Every row comes from one small tree of marks. The marks that hang from a mark follow it in brackets, in alphabetical order. Every link used is in the known rows. Which tree was each row made from?
(in the rows, 128 means zero)
Known rows
D[P[L]]: [ 96 116 138  87 111 204 176  79  97  94 100 133 113  95  96 146 121 148
 144 151 187 117 116 105 156 122 134 101 149 129 141]
P[L[D R[B]] N]: [124 112 113  68 104 145 179 114  99 104 112 168 139  92  59 113 141 108
 175 148 171  95 162  79 144  50 151 121 149 135 127]
B[D[P[N]] R]: [ 80 141 147  99 100 185 197  78  95  98  90 114 143  81 129 119 104 114
 141 170 172 151 135 102 139 152 101 125 141 158 150]
N[R[B[X] D[P]]]: [ 97 137 100  84 109 153 170 108  89  89 131 127 147 107  87  80 115 159
 136 191 142 125 125 104 141 141 126 130 131 160 158]
B[P[L[N R] X]]: [ 66 111 123  69  90 143 198 101  92 123 125 151 131 120 103 121 131 122
 150 145 143 109  99  97 158  78 120 109 150 147 111]
B[P X]: [ 75 110 159 112  88 160 211  91 109 111 125 107 138  90 135  92 112 131
 138 174 125 118 110  96 159 134 103 124 129 155 146]
N[R[D]]: [ 96 144  97 100  97 172 180  92  85 107 119 119 141 115  94 101 101 145
 136 190 139 113 110  91 137 134 140 111 148 153 170]
R[D P[L N X]]: [ 95 129 127  84 116 154 174 105  91  98 133 161 183 111  55  88 112 146
 172 119 133  87 119  80 130  45 149 123 151 174 129]
X[R[P]]: [108 124 147 108  87 171 179 108 109 101 111 120 115 140  64 131 104 133
 144 169 141 116  98 101 136 122 145 129 150 130 156]
L[N R[D[P]]]: [ 98 135 106  42 110 118 184 100 118  95 118 133  94 121  57 130 155 115
 139 191 150 139 111 117 140  98 133 113 133 149 141]
D[P]: [ 95 129 140  96 112 196 189  79 107  92 100 116 113  96 104 138 116 142
 139 170 180 128 114 111 151 144 130 111 139 130 168]
L[N R[B P]]: [102 119 104  47 100  88 186 125 117  98 128 149 118 137  48 120 154  91
 150 179 148 133 115 108 150  97 148 130 131 144 131]
P[N]: [103 129 136 113  94 176 206  87  99 108 108 124 153  91  99 123 106 118
 152 157 167 107 135  81 144 102 134 108 133 139 165]
N[R[L]]: [ 99 117  87 109  91 180 182  93  86 122 113 115 140 125 102 101  95 151
 146 189 147 133 118  87 145 139 154 103 156 144 163]
X[N[R]]: [ 79 151  99  95  87 177 179  99  74 135 104 114 121 103 103 146 103 146
 122 181 162 115  98  88 140 141 136  99 128 116 152]
X[L[D] N[R[B]]]: [106 130  95  74  91 174 163 122  62 132  77 121 137  97  54 148 109 152
 135 184 148  84 127  88 133 144 148 115 131 119 159]
R[B D L]: [110  90  87  72 128 172 166 120 117  67 101 112 181 125  53  73 124 154
 154 180 129  99 131 105 159  97 154 120 159 166 139]
B[D[N P] X]: [ 93 124 144 104 127 161 173  83  96  91 104 127 125  78 113  95 108 136
 156 185 159 150 122  94 145 152 101 120 123 132 149]
L[R[P]]: [102 128 121  84  97 132 189 103 118 112 125 133 107 131  80 121 125 112
 154 173 144 135 122  94 135 114 149 126 143 136 158]
D[P[N[R[B]]]]: [ 97 142 121  94 104 179 185  95  85  97 118 129 140  92  96 120 113 144
 136 170 183 130 138  95 142 132 136 118 130 141 163]
N[R[B D[P] L]]: [101 119  76  75 119 174 159 112  91  84 118 118 156 123  70  80 113 172
 136 195 143 127 128 103 146 132 155 120 154 163 151]
R[P]: [ 98 124 139 103 102 162 190  96 109 101 115 125 136 116  84 118 109 122
 151 162 149 114 105  96 147 125 150 122 145 144 163]
L[D N[R[B P]]]: [115 131 102  67 101 115 180 118  93  99 112 150 134 109  45 101 136 105
 153 195 151 109 106 107 150 112 158 131 144 150 153]
R[B D[N] L]: [114  88  78  58 140 165 171 121 112  61 105 118 171 128  41  61 121 162
 154 186 132 103 127  99 155  96 159 116 159 150 131]
B[N R[D] X]: [ 75 121 150  76  82 148 237  94 118 110 127  94 154 118 141  60 113 129
 154 163 124 143 113  82 138 129  90 133 138 166 131]
X[L R[B P[N]]]: [122 107 144  94  83 165 170 131  89 105  97 127 153 138  24 136 101 141
 146 157 132  92 136  87 128 117 152 136 141 139 151]
P[X[R[B[N] L]]]: [ 94 100 111  94  98 175 187 123  98 102 110 125 166 155  87  92 103 152
 173 148 147 114 107  88 145  94 131 124 159 132 139]
L[D N[R]]: [113 135 104  79  94 136 191  97  88 113 102 140 117 100  69 117 129 107
 153 199 157 112 103 105 147 117 146 113 146 140 163]
R[B D]: [104 117 107  75 121 166 176 114 112  67 106 121 170 111  66  93 125 134
 145 175 142  85 122 106 156 108 134 125 146 155 151]
D[N[R]]: [100 133  96  96 103 167 198  89  81 110 117 128 119 115  95 107  92 143
 142 191 160 124 107  84 139 144 144 103 144 114 163]
N[R[B D L]]: [103 114  69  83 109 167 164 116  90  91 118 119 168 129  70  73 108 159
 142 194 131 115 126  95 148 122 157 117 157 163 151]
P[L[D] X]: [106 110 118  94 111 181 182  92  86 110  99 165 150 101  88 114 115 135
 192 129 163  80 114  93 147  68 134 113 163 132 140]

Write each row's tree
[ 70 105 128  52 110 172 186 128 109  76 123 117 178 118  96  76 133 140
 129 153 137  83 109  82 174  95 126 120 161 164 108]
R[B[N P[L]] D]
[ 83 129 145  98  92 164 188  88  93 109 101 138 161  94 108 108 101 104
 155 148 152 133 131  85 140 118 121 126 152 169 124]
B[D R[P[L N]]]
[ 91 133 122  91 120 153 181 104 106  90 126 135 167 125  67  85 109 143
 164 147 123  99  98  99 132  89 143 132 150 170 157]
R[D P[X]]
[ 96 131 107  74 117 187 176  83  73 100 119 145  99 105  86 123 106 169
 137 172 185 131 112  92 142 136 145  96 147 113 136]
D[N[R] P[L]]
[ 72 106 142  80  89 169 196  92  97 108 109 130 132 101 102 132 127 120
 128 157 150  97  93  99 174 105 126  98 152 148 115]
B[P[L[N]]]
[ 81 129  78  88 103 174 153 118  74 120  95 118 151 107  91 122 107 151
 128 188 155 121 113  88 150 138 142 104 136 130 135]
X[N[R[B[D] L]]]
[122 102 120  91 119 189 183  95 109  93  92 116 137  94  72  99 121 146
 167 176 164 124 140 100 146 103 160 116 156 146 160]
R[L[D[P[N]]]]
[126 102 107  52  96 125 182 119 100 110  83 138 119 117  33 139 142 105
 162 187 143 100 138 102 143 111 146 124 138 135 155]
X[L[D N R[B]]]
[ 77 118 134 100 107 168 180 116  96  84 103 124 183  85 109  98 115 108
 134 171 153 101 134  86 169 123 118 127 141 159 139]
R[B[D P[N]]]
[ 98 119 129 114  91 178 203  92  73 130 100 138 180 103  88 125  89 139
 176 129 152  92 140  73 127  91 127 112 134 142 169]
P[N X[L]]
[ 87 144 103 112  92 155 186  98  78 124 134 140 147 129  99 101  91 141
 154 163 143 124 102  86 132 130 147 123 146 148 169]
N[R[P[X]]]
[ 71 112 129  81  86 150 206 104  91 126 111 125 140 122  99 125 115 128
 144 160 130 107 105  96 147 114 118 116 142 150 145]
B[P[X[L[N R]]]]
[ 83 120  97  85  91 152 182  90  66 129 118 170 148 122  91 127 112 134
 168 138 162 104  95  90 150  79 130  94 151 138 123]
P[L[N[R]] X]
[114 115 138  68  92 172 166 106  91 100  82 111 110 134  20 156 120 155
 130 181 131 104 104 115 130 126 133 113 143 142 148]
X[L[N] R[D[P]]]
[ 87 120 130  90 116 198 180  81  89 100 107 147 130 103 101 135 113 156
 162 131 183 114 112 103 149 103 124 106 150 131 142]
D[P[L X]]
[120  93 106  78 109 156 187  99 110 100  86 122 133 109  59 105 132 121
 167 187 149 116 114 108 158  96 158 107 159 145 147]
R[L[D N]]
[ 73 112 133  84  98 152 191 121 102 101 115 113 155  92 106 102 125 136
 127 172 139 102 115 100 166 127 108 129 119 141 127]
R[B[P X[N]]]
[107 117 123  97 106 173 165 118  99  80  92 127 135 128  67 119 107 128
 145 185 155 111 114  98 149 130 127 126 148 118 143]
X[R[B[D[N]]]]
[104 100 113  75  99 143 175 105 104 108 119 153 126 115  85 118 133 122
 165 153 155 113 138  89 154  88 130 114 143 130 120]
P[L[R[B[X]]]]
[ 94 122 126  60 107 158 203  94 107  90 117 130 136 123  71  92 110 138
 148 157 133 116 108 103 133 109 138 125 158 159 119]
B[R[D[N] P[L]]]
[122 113 123  54 100 141 182 100  98 115  84 132  91 108  43 153 140 118
 156 186 154 120 132 109 134 124 143 116 139 132 162]
X[L[D[P] N R]]
[120 130 143  91 116 183 192  90 104  89  95 129 123  73  80 119 126 128
 160 172 180 111 135 102 139 109 142 126 142 136 175]
L[D[P[N]]]
[ 78 139 114  87  90 173 199 102  92 114 126 108 149 128 124  88 106 138
 138 175 148 124 102  67 145 134 133 108 154 144 156]
B[N[R[D]]]
[ 89 105 139  80 106 183 195  96  98  99 107 131 125  91  95 109 119 133
 143 163 151  87 107  93 162 103 135 110 162 134 126]
B[P[L[D[N]]]]
[ 95 131 152  90  90 129 219  95 114 103 134 118 161 101  93  64 109 129
 156 159 111 135 131  99 122 108 111 147 127 187 138]
B[R[D P[N]] X]
[101 110 106  90 102 163 179 108  99 103 107 129 152 148  58 102 110 153
 168 160 128 110  95 105 135  78 133 118 156 149 140]
P[X[R[D L[N]]]]
[126 129 115  57 120 138 183 119 115  84 111 144 111  95  61 109 151 115
 165 182 177 125 161 105 136  95 144 144 137 134 161]
L[D[P[N]] R[B]]
[125 117 102  65 111 133 184 119 121  91 104 140 114 111  65 106 145 103
 171 190 157 110 145 104 145 100 146 140 149 130 162]
L[D R[B]]
[123 128 120  75 107 127 186 110 123 104 115 139  99 116  62 107 137 103
 172 184 144 122 130  99 130 100 160 141 152 138 166]
L[D R[P]]
[111 121  93  96 104 182 174  94  88 111 107 120 125 111  88  98 107 155
 151 196 156 136 123  99 140 138 159 114 160 145 169]
N[R[L[D[P]]]]
[110  98  91  74 132 176 180  98 111  82 104 109 148 124  56  74 110 163
 156 185 129 113 115  95 145 100 157 103 160 148 141]
R[D[N] L]
[ 80 155  93  85  97 174 171 103  77 124 107 112 131 105  89 132 108 155
 120 184 148 107  98  92 135 130 137 101 129 131 149]
X[N[R[D]]]
